Each row was made from one path, in order. Every step used is in the known rows, and no mark comes twice. Write each row's path.
Known rows:
takefu, robib, miku, sibo, nisuk: [-1.24 -0.67 -1.55 -2.25 -1.99  0.35  2.50  0.83 -0.69  0.65 -0.83 -2.36
  2.95  0.58 -1.91  0.86  0.92]
sibo, nisuk, takefu, miku, robib: [-0.57  1.36 -0.14 -1.18  1.17  0.36  2.24  2.71 -0.34 -1.56 -1.34 -1.41
  1.36 -1.83 -2.27 -3.41  1.66]
miku, takefu: [-0.09  1.55  1.67 -0.17 -2.21 -1.16  0.74 -1.10  1.56 -1.33  0.67 -1.60
 -1.33 -4.33 -0.65 -0.89  0.70]
miku, takefu, robib: [ 0.64 -1.77  0.12  2.57 -0.23 -0.13  1.15  1.24  2.40 -1.86 -1.47 -3.64
 -1.01 -2.59  1.44 -0.86  0.94]
robib, miku, sibo, nisuk, takefu: [-1.05  2.74  1.66 -2.94 -1.77 -1.05  2.21  1.19 -0.97 -1.18  0.26 -1.11
  0.88 -4.38 -1.15  0.00 -1.02]
miku, sibo, nisuk: [-0.57  0.55 -1.53 -4.11 -3.55 -0.15  1.58  1.32 -0.52  0.45 -0.28 -2.66
  3.33 -1.67 -2.55  1.64  0.58]
takefu, robib, miku: [-1.48 -2.79 -0.05  2.37 -1.26  0.81  1.48 -2.38  0.70  1.10 -1.19 -0.61
 -0.39  1.30  1.48 -2.73  0.50]
robib, miku, sibo: [-0.50 -0.77  1.42 -1.80 -0.49 -0.03  0.96 -1.72 -0.02  3.19 -0.38  0.33
  1.34 -0.05 -3.68 -0.54 -0.79]
robib, nisuk, takefu, miku: [-1.32  3.37  0.10  0.43 -0.24 -1.97  2.34  0.14 -0.99 -1.19  0.19  1.62
 -0.84 -3.25 -0.21 -1.96 -2.30]
lobas, miku, takefu: [-1.61  1.94  2.39  0.37  0.53 -0.31  0.78 -1.28 -0.05 -1.94  0.55 -0.11
 -2.13 -3.37 -1.39 -0.75 -0.58]
sibo, miku, takefu, robib, nisuk: [-1.66  0.18 -0.24  2.46 -0.76 -1.39  3.35 -1.12  0.23 -0.88 -0.80 -1.83
 -1.54 -0.66  1.47  0.12 -1.33]
nisuk, takefu, robib, miku: [-1.47 -1.51  1.20  2.27 -0.49  0.29  1.86 -1.56  0.44  0.05 -1.00 -0.44
 -1.06 -0.37  1.79 -2.85 -0.23]
nisuk, lobas, miku, sibo: [-0.05  0.40  2.05 -3.84  1.38  0.42 -0.19  1.38 -1.40  1.59 -1.06  1.04
  1.18 -2.89 -3.77  0.11 -1.17]
lobas, nisuk, takefu: [-1.83  3.98  1.41 -1.66 -3.94 -1.44  0.35  0.74 -1.67 -2.90 -0.30  0.10
 -0.46 -7.64  0.44 -1.67 -1.30]
lobas, nisuk: [-2.63  2.10 -1.57 -1.54 -6.06 -0.44 -0.36 -0.65 -2.04 -1.49 -0.99  0.06
  1.11 -4.60 -0.30 -1.56  0.36]
miku, takefu, robib, nisuk, lobas: [ 0.25  1.17  0.68 -1.73 -2.22 -1.29  1.63  1.36 -0.54 -0.65 -1.32 -0.07
 -0.90 -4.88  2.51 -1.19  1.13]
robib, miku, takefu: [-1.43  1.23  2.15  0.95 -1.20 -0.84  1.72 -2.97  0.85 -0.50  0.88 -0.17
 -1.79 -1.82 -0.66 -2.07  0.86]
robib, miku, sibo, nisuk: [-1.49  0.31 -1.22 -3.30 -2.85  0.08  2.26  0.01 -1.03  1.04 -0.16 -1.64
  3.01  0.09 -2.52  0.82  0.70]
robib, nisuk: [-1.88  1.54 -0.25 -0.36 -4.74 -1.54  2.26 -3.19 -0.75  1.07  0.07  0.23
 -0.96 -2.18  0.70  0.38 -2.13]

Write each row's path:
[-0.73  0.88  1.41  0.01 -0.15 -1.07  0.95 -0.46  1.64 -1.60  0.73 -2.18
 -0.48 -2.27 -0.82 -1.87  0.81]
sibo, miku, takefu
[ 0.30  0.51  0.12 -2.10 -3.04 -0.98  1.19  1.27 -0.75  0.06 -1.58  0.06
 -0.31 -4.54  2.80 -1.23  0.85]
takefu, robib, nisuk, lobas
[ 0.18  1.01 -0.04 -5.72 -3.00 -0.23  0.90  2.36 -1.41  0.61 -0.81 -0.17
  2.54 -3.67 -0.33 -1.04  2.58]
robib, miku, sibo, nisuk, lobas
[-1.99  1.56 -0.67  0.23 -1.00 -0.85  3.39 -1.30 -1.21  0.57 -0.94  0.30
 -0.29 -0.26 -1.21 -1.52 -0.66]
takefu, miku, robib, nisuk
[-1.45 -0.56  1.20 -0.98  1.18  1.96  0.75  0.32 -0.70 -0.15 -1.69 -0.87
  0.34 -0.84 -2.58 -2.74  0.80]
lobas, miku, robib
[ 0.06 -1.21  0.95  1.88  1.79  0.42  0.96  2.10  0.93 -2.41 -1.79 -2.20
 -1.42 -2.84  1.38 -1.15  0.82]
nisuk, lobas, miku, takefu, robib
[-0.02  2.12  1.00 -1.63  1.52 -1.59  1.90  1.25 -0.69  1.02 -0.35  0.84
  0.92 -2.52 -3.98  0.04 -2.51]
robib, nisuk, takefu, miku, sibo
[ 0.67 -1.29  0.72  1.60 -0.79 -0.18  0.82  2.16  1.64 -1.90 -1.74 -3.09
 -0.73 -4.30  2.41 -1.18 -0.65]
nisuk, takefu, robib
[-1.85 -1.20  0.46  1.72 -0.90  0.35  2.42 -1.03 -0.03 -0.44 -0.95 -0.94
 -0.41  0.00  1.78 -2.31  0.21]
sibo, nisuk, takefu, robib, miku
[-0.41 -1.54  0.67  2.92  1.60  0.51  1.16  1.13  1.27 -2.23 -1.63 -2.62
 -1.55 -1.93  0.88 -0.73  0.09]
lobas, miku, takefu, robib
[ 0.21 -2.24 -0.02  2.68  1.13 -0.02  1.27  1.66  2.46 -2.05 -1.44 -4.05
 -0.44 -1.14  1.30 -1.52  1.02]
sibo, miku, takefu, robib
[-1.38 -0.41 -0.95  1.81 -2.88 -0.98  2.71 -1.51 -0.08  0.26 -1.22 -1.32
 -1.08 -1.21  1.95  0.46 -1.77]
takefu, robib, nisuk
[-1.28  3.29  2.56 -0.94 -1.60 -1.60  2.65 -0.16 -0.84 -1.30 -0.21 -0.41
 -1.57 -5.27  0.14 -1.17 -1.99]
miku, robib, nisuk, takefu
[ 0.83  1.18 -0.28 -6.25 -3.48 -0.38  0.46  3.27 -1.05  0.19 -0.94 -0.85
  2.79 -4.86 -0.36 -0.43  2.51]
miku, sibo, nisuk, lobas
[-0.98 -0.44  1.25 -0.35  0.82 -0.15  1.60  0.31 -0.77  1.14 -1.47 -0.18
  1.04 -0.96 -2.75 -0.74 -0.88]
lobas, nisuk, takefu, robib, miku, sibo
[-1.80  1.09  0.06 -0.49 -2.64 -0.65  2.97 -1.92 -0.85  0.86 -0.91 -0.64
 -0.46 -1.19 -0.70 -0.85 -0.58]
miku, robib, nisuk
[-0.61 -1.63  0.25 -1.36  0.49  1.19  0.86  1.11  0.97  0.18 -1.48 -2.92
  2.03  0.26 -1.94 -3.80  2.14]
sibo, miku, robib
[-1.56  2.99  2.48 -0.89 -0.61 -1.54  2.79  0.14 -0.77 -1.44 -0.21 -0.65
 -1.12 -4.21  0.04 -1.63 -1.92]
sibo, miku, robib, nisuk, takefu
[-1.37  2.69  2.04 -1.66  0.33 -0.37  1.10  0.67 -1.02 -2.56  0.21  0.06
 -1.32 -4.31 -0.79 -0.87  0.93]
sibo, nisuk, lobas, miku, takefu
[-0.05  1.59  0.84 -3.72 -2.84 -0.74  1.38  1.02 -1.28  0.47 -1.34  0.55
  0.13 -4.48  0.94 -2.18  1.66]
miku, robib, nisuk, lobas
[-1.89  1.30  0.58 -3.51 -0.98  1.00  0.08  1.10 -2.63 -1.06 -0.78  1.13
  0.48 -3.23  0.05 -1.02  0.16]
sibo, nisuk, lobas, miku
[-1.60  0.79 -1.02 -3.75 -1.68  0.48  1.63  1.22 -1.64  0.04 -0.40 -1.63
  2.78 -0.97 -3.09  1.73 -0.30]
lobas, miku, sibo, nisuk
